Known rows, with every step that occurs:
penod tego razan kizas ludol: [-1.09 -1.89  2.92 -0.52  2.94  2.62 -2.04 -0.42 -1.71  1.88  2.44  3.20
 -1.10  2.13 -0.96  1.44  2.03 -1.57 -2.30 -1.95 -2.07  3.64  0.04  2.40
  1.63 -0.23 -0.33]
razan kizas ludol: [-0.77 -0.91  0.07 -0.41  3.78  0.10 -2.12 -0.80 -0.47  0.84  1.57  2.20
 -1.23  2.85 -0.89  2.07  1.32 -2.74 -1.88 -1.37 -3.43  1.44 -1.99  2.90
 -0.44  1.45 -0.41]
ruparap zeveb razan: [-0.38 -0.14  1.20 -2.14 -1.31 -3.34 -0.88  0.91  2.07 -1.29 -2.86 -2.61
 -3.29 -1.62  0.72 -1.91 -5.69  1.01 -0.45 -0.34  2.27  1.31  1.40 -0.09
 -2.18 -1.36 -0.36]
kizas razan fozov penod tego: [ 0.20 -1.72  0.67 -1.46 -4.79 -0.13  0.45  1.05 -2.74  0.59 -0.93  2.47
  0.77  1.82 -0.07 -1.73  0.34  3.66 -1.69 -2.58  0.59 -1.35  0.30 -0.84
  1.30  1.02  1.71]
ruparap zeveb razan fozov: [-0.66 -0.72 -2.39 -0.50 -3.48 -3.52 -1.13 -1.24  5.11 -0.54 -1.46 -1.98
  0.61 -1.15  2.52 -1.99 -2.91 -0.05 -0.90  1.00 -1.33  0.89  2.97 -0.68
 -2.99  0.65  2.21]
razan fozov: [-0.76  0.90 -4.20 -0.47 -2.43 -1.22 -0.88 -0.44  3.32 -1.24  2.13  1.11
  0.10  0.66  0.81 -0.02  1.75 -0.94 -1.16 -0.12 -2.37 -3.10  1.99  0.00
 -0.30  0.83  2.30]
razan zeveb: [ 0.59  1.12 -3.42  0.96 -0.60  0.04 -2.42 -1.74  3.07  2.70  0.73  2.63
 -1.30 -2.17 -0.52  1.32 -0.49  0.28 -0.02 -0.38 -0.64 -3.68  0.91 -0.95
  2.25  2.83  3.15]
razan kizas ludol tego: [-0.01  0.89 -0.88 -1.95  5.25  2.98  1.80  0.74 -1.47 -0.36  1.42 -1.50
 -2.81  3.42 -0.30  3.40  0.45 -1.70 -0.35 -0.55 -0.11 -2.69 -2.86  0.87
 -1.56 -0.01  1.80]
razan fozov penod: [-1.18 -0.73 -3.85  1.61 -4.70 -1.10 -1.78 -2.53  1.45 -3.97 -2.31  1.62
  2.08 -0.92  0.60 -2.11  0.70  0.95  1.51  2.55 -1.41 -5.51 -0.35  1.43
 -2.43  1.41  1.27]
ludol kizas razan: [ 1.87  3.94  0.53  0.67  4.12  1.82 -0.47  2.63 -0.58 -5.06  3.31  0.05
 -0.90  3.84 -0.92  1.68 -1.74 -0.75  1.24 -4.77  1.22 -2.59 -4.55 -0.06
  3.46 -4.37 -1.86]
kizas razan: [-0.06  3.97 -0.44  1.79  2.23  1.04 -1.56  2.50 -1.10 -1.98  3.59  3.23
 -3.60  3.56 -1.39  2.63 -0.63 -1.58 -0.70 -2.77 -0.07 -1.40 -2.56  1.58
  3.02 -3.55 -0.99]
ruparap zeveb razan kizas ludol tego penod: [-0.42  0.25  1.18 -2.61  2.51  0.33  1.18  0.24 -1.22 -2.22 -0.20 -2.00
  1.31 -3.41  0.10  0.01  0.65  0.51  0.60  0.40  1.05  1.41 -1.09  5.03
 -4.19 -0.25 -1.68]
kizas razan zeveb: [ 1.07  2.39 -2.83  3.79  0.89  0.83 -3.28 -1.33  2.40  3.03  1.69  3.74
 -1.04 -0.27 -0.16  2.51 -1.51 -0.54  0.12 -0.91 -1.11 -1.46 -1.06 -0.78
  2.98  1.27  2.76]
fozov razan kizas ludol tego: [ 0.04  0.67 -0.78 -1.06  4.35  1.86  1.89  0.25 -1.53  0.50  0.44 -2.11
 -3.17  4.12 -0.11  3.34  0.90 -1.38  0.77  0.44 -0.43 -1.58 -3.48 -0.84
 -2.57  0.15  1.14]
kizas ludol tego: [-1.38  1.79 -1.33 -2.86  4.54  2.35  1.64  2.01 -2.15 -1.68  1.14 -1.42
 -3.80  3.81 -0.83  3.94  0.10 -1.17 -0.60 -1.28  0.91 -4.72 -3.15  0.96
 -2.41 -2.09  1.01]
ludol tego penod fozov razan zeveb ruparap: [-0.90  0.28 -1.71  1.66 -1.63 -4.29  2.35  0.16  0.35  3.73 -4.02 -1.41
  2.91 -4.31  0.53 -1.01 -1.34  0.47  1.75  3.31  1.07  3.21  2.45 -3.33
 -2.04  1.10 -1.64]
ruparap zeveb razan kizas ludol: [-0.58 -2.31  1.29 -0.38  3.10 -1.37 -2.19 -1.33  0.65  1.20 -0.80  0.06
 -0.84  1.68  0.36  0.78 -1.89 -2.15 -1.85 -0.50 -2.69  4.32 -1.36  2.40
 -2.36  1.60 -0.35]
penod tego: [ 0.28 -0.45  2.22 -5.53 -2.14  0.11  1.59  3.99 -3.85  1.48  1.74  2.02
 -3.75  2.14 -2.00 -0.30  1.11  3.27 -3.16 -5.50  2.42 -1.77  1.63 -1.05
  3.82  0.05  0.84]
ruparap zeveb razan kizas ludol tego penod fozov: [-0.45  0.40  5.00 -4.48 -2.61 -3.65  1.68  2.52 -3.12 -0.79 -0.68 -4.55
  2.28 -0.58  1.20 -0.63 -1.91 -0.09 -1.64 -2.16  2.13  4.03 -2.34  0.44
 -0.91  0.16 -0.73]
zeveb razan fozov: [-0.67 -0.46 -3.41  0.47 -2.61 -2.75 -0.41 -0.59  5.47 -0.11 -0.02 -1.45
  0.26  0.25  2.00 -1.91 -1.12 -1.19 -0.68  1.76 -2.01  0.72  3.06 -0.92
 -2.16 -0.17  0.56]
zeveb razan kizas: [ 2.27 -1.01  0.15  0.46  1.41 -0.04  0.29 -0.87  3.20  1.60  0.42 -1.08
 -1.78 -0.25  0.62 -2.11 -1.01 -1.38  0.17  1.30 -0.93  3.28  2.06  0.01
  1.59  1.96 -0.59]
penod tego ludol kizas: [ 4.23 -0.31  4.12 -3.44  2.78  2.24  2.86  2.74 -2.71 -3.71  2.19 -3.78
  2.49  0.85 -2.66 -0.68  1.95  2.31 -1.38 -4.19  3.04 -4.60 -1.23  0.69
  4.78 -0.91 -3.05]

Rows:
[ 0.05  0.03  0.30 -2.12  4.45  1.75  1.57  0.12 -0.94 -0.01 -0.65 -3.21
 -2.60  2.26  0.72  2.48 -2.15 -0.89 -0.28 -0.20  0.60 -0.64 -2.47  0.50
 -3.37  0.04  2.09] => ruparap zeveb razan kizas ludol tego
[ 1.55 -1.71  3.40  0.42 -0.92  4.88 -0.53 -1.18 -0.72  1.33  2.31  2.86
 -0.83 -1.85 -0.59 -1.95  2.69  1.06  0.16 -0.22  0.55  2.05  3.20  0.65
  5.12  0.89  1.14] => fozov penod tego razan kizas
[ 4.04 -1.35  2.92 -1.78  1.02  1.83  2.38  0.89 -1.84 -4.32  0.75 -3.83
  5.12  0.30 -1.60 -1.83  1.92  2.58 -0.56 -2.61  1.96 -4.72 -1.19  0.62
  3.20  0.18 -2.15] => razan fozov penod tego ludol kizas
[ 1.18 -0.85 -0.39  3.88  0.74 -0.34  1.50 -0.32 -0.32  2.43 -2.92  0.58
  5.29 -3.74 -0.42 -1.56 -2.20  1.20 -0.13  1.35  0.91  1.80  2.28  0.01
  1.31  0.51 -1.88] => fozov penod tego ludol kizas razan zeveb ruparap
[-0.05 -3.33  1.54 -2.94 -6.43 -1.69  0.45  0.23 -1.76  0.51 -3.35  0.28
  0.91 -0.23  0.74 -3.26 -1.82  4.81 -1.80 -1.94  1.56 -0.35  1.68 -1.22
 -0.78  1.98  2.39] => ruparap zeveb razan fozov penod tego
[-0.85 -1.48  1.97 -0.25  1.00 -3.10 -1.51 -0.70 -1.67  1.75 -0.11  0.46
  0.67  2.72 -0.20  1.39  2.11 -2.21 -0.60 -0.16 -3.42  5.12 -3.44  0.68
 -1.69  1.94 -2.44] => tego penod fozov razan kizas ludol
[-0.26  1.63  2.12 -1.99 -4.49 -5.67  1.73  2.44 -3.04 -0.29 -1.48 -3.38
 -1.49  1.98 -0.17  0.18  1.87  0.79  2.17  0.67  1.41  1.51 -3.38 -4.81
 -1.29 -0.44 -2.99] => ludol tego penod fozov razan
[ 2.25 -0.22  2.12  0.09 -2.37 -3.17  0.46 -0.60 -0.37  1.91  0.23 -1.24
 -0.10  0.51  0.29 -0.91  2.46 -0.50  1.52  1.05 -1.24  4.38 -1.16 -2.72
  1.75  3.58 -1.19] => tego penod fozov razan kizas
[-1.82 -0.88 -2.19  2.62 -4.70  1.27 -2.47 -2.82  1.38 -4.17 -1.29  2.43
  1.96 -2.23  0.63 -2.40  1.47  0.93  2.08  3.15 -0.65 -4.21  1.13  1.63
 -1.39 -0.94  0.93] => tego razan fozov penod
[ 2.54  0.10  1.89 -0.24 -1.51 -2.11  1.66 -0.55 -0.66  2.04  0.06 -2.68
 -0.36  0.99  0.58 -0.42  2.26 -0.38  1.94  1.33 -0.58  3.51 -1.85 -3.46
  1.07  3.42 -0.45] => ludol tego penod fozov razan kizas
[-2.17  0.66 -1.61  0.50 -0.49  3.40 -0.66 -0.88  2.22 -1.09  3.07  0.76
  0.06  0.19  1.18  1.06  2.45 -1.45 -0.32  1.22 -1.18 -1.49  2.55  0.08
 -0.51 -2.78  2.50] => kizas ludol tego razan fozov
[-1.04  0.00 -1.74  2.02 -2.35 -5.18  1.14  0.12  1.06  4.33 -3.95 -0.34
  1.63 -2.97  0.40 -0.97 -1.94  0.03  0.84  2.65  0.27  3.13  2.80 -4.25
 -0.60  1.42 -1.41] => penod fozov razan zeveb ruparap
[ 0.98 -0.51 -1.75  4.00 -2.21  0.44 -1.45 -2.61  0.62 -4.89 -1.38  0.34
  4.86  0.09  0.43 -1.62  0.76  0.50  1.49  2.17 -1.38 -4.35 -2.29  2.13
 -1.19  0.12 -0.57] => tego ludol kizas razan fozov penod
[-1.51  2.65  1.82 -0.83  1.71  6.87  0.52  1.83 -1.07 -2.78  3.90  0.76
 -4.76 -1.09 -1.21  1.48  2.12  0.01  1.21  0.29  3.87 -3.57  2.10  0.57
  2.95 -6.29  0.46] => ludol tego razan
[-0.29  2.26 -3.56  2.26 -1.04 -0.50 -1.53 -0.17  2.92 -0.96  3.04  2.25
  0.30  2.53  1.11  1.23  0.62 -1.82 -1.14 -0.70 -3.00 -0.91  0.02  0.28
  0.77 -0.77  1.77] => kizas razan fozov
[ 2.37 -1.19  1.40 -0.44  0.46 -0.74 -0.54 -1.57  2.85  1.34 -0.85 -1.58
 -1.52 -1.69  1.05 -2.11 -2.99 -0.28 -0.09  0.54 -0.15  3.63  1.80  0.22
  0.56  2.78  1.03] => ruparap zeveb razan kizas
[-2.64  1.66  2.27 -0.66  3.05  6.32 -0.34  1.49 -1.85 -2.21  3.55  1.22
 -3.94  0.30 -1.13  2.59  2.07 -0.95  0.35 -0.01  2.44 -1.98  0.89  1.54
  1.36 -6.11 -0.06] => kizas ludol tego razan
[-1.66 -1.34 -0.76  2.46 -1.74  0.46  0.32 -0.64  0.47  3.14 -2.77  2.75
  2.56 -6.07 -0.18 -2.33 -1.26  1.55  0.43  2.34  1.64  1.98  5.82 -0.62
  0.83 -0.47 -0.50] => fozov penod tego razan zeveb ruparap
[-2.30 -1.26 -2.08  2.44 -3.00  2.05 -1.92 -2.95  0.62 -3.82 -1.80  1.53
  2.30 -0.93  1.06 -1.28  1.20  0.31  1.88  3.34 -0.85 -3.96 -0.39  1.83
 -3.13 -1.15  1.30] => kizas ludol tego razan fozov penod
[-1.56 -0.84  4.17 -1.29 -3.06  4.74 -0.87  1.44 -3.22 -1.18  1.76  3.64
 -2.33 -1.76 -1.62 -1.59  2.30  2.94 -0.19 -1.43  3.54 -0.86  3.35  0.57
  4.21 -4.28 -0.38] => fozov penod tego razan
[ 0.01  0.19 -0.54 -1.43  5.07  2.32  2.11  0.64 -0.57  0.28  0.42 -2.68
 -2.78  3.28  0.33  2.49 -0.82 -1.72 -0.02  0.38  0.13 -0.94 -2.36  0.35
 -2.60 -0.52  0.90] => zeveb razan kizas ludol tego
[ 3.43  0.19 -0.11  3.83  0.80  2.16 -1.61 -1.84  0.49  1.76  0.33  1.19
  3.49 -0.64 -0.38  0.84 -1.18  1.63  0.35 -1.44  0.14 -1.82 -2.24 -0.80
  3.74  1.76  1.35] => fozov penod tego ludol kizas razan zeveb
[ 0.15  1.33 -2.50  3.20  2.29 -1.09  0.63  0.29  1.94  1.45 -1.60  0.71
  2.90 -3.21  0.05 -0.39 -3.31 -0.49  0.80  0.39  0.51  1.29  2.04 -1.01
  0.85 -0.54 -1.19] => ludol kizas razan zeveb ruparap
[-0.48  0.48  0.43 -2.01  3.15  0.87  1.79  0.75 -0.92 -1.81  0.78 -1.58
  1.02 -2.37 -0.26  0.00  1.96 -0.21  0.84  0.85  0.54  1.18 -1.02  4.84
 -3.65 -1.02 -2.84] => zeveb razan kizas ludol tego penod
[-1.52 -0.41 -1.46  1.88 -0.72 -4.45  1.68 -0.03 -0.04  3.96 -4.24 -1.21
  3.31 -3.50  0.65 -0.39 -1.35 -0.02  1.19  3.24  0.12  4.09  1.49 -2.71
 -3.14  1.06 -2.11] => kizas ludol tego penod fozov razan zeveb ruparap
[-0.88 -0.03 -3.29  2.84 -0.84 -3.90  0.68 -0.65  2.10  3.95 -3.78  0.90
  0.89 -3.82 -0.04 -0.84 -1.42  0.22  1.51  3.31 -0.12  1.96  3.52 -3.10
 -1.34  1.28 -1.44] => fozov razan zeveb ruparap
[-0.61 -1.39  1.57 -0.06  1.17 -2.94 -1.74 -0.49 -1.48  2.28 -0.15  0.40
 -0.79  4.48 -0.12  1.95  1.25 -2.59 -1.00 -0.62 -3.53  4.16 -3.69 -0.78
 -1.05  1.91 -1.37] => penod fozov razan kizas ludol
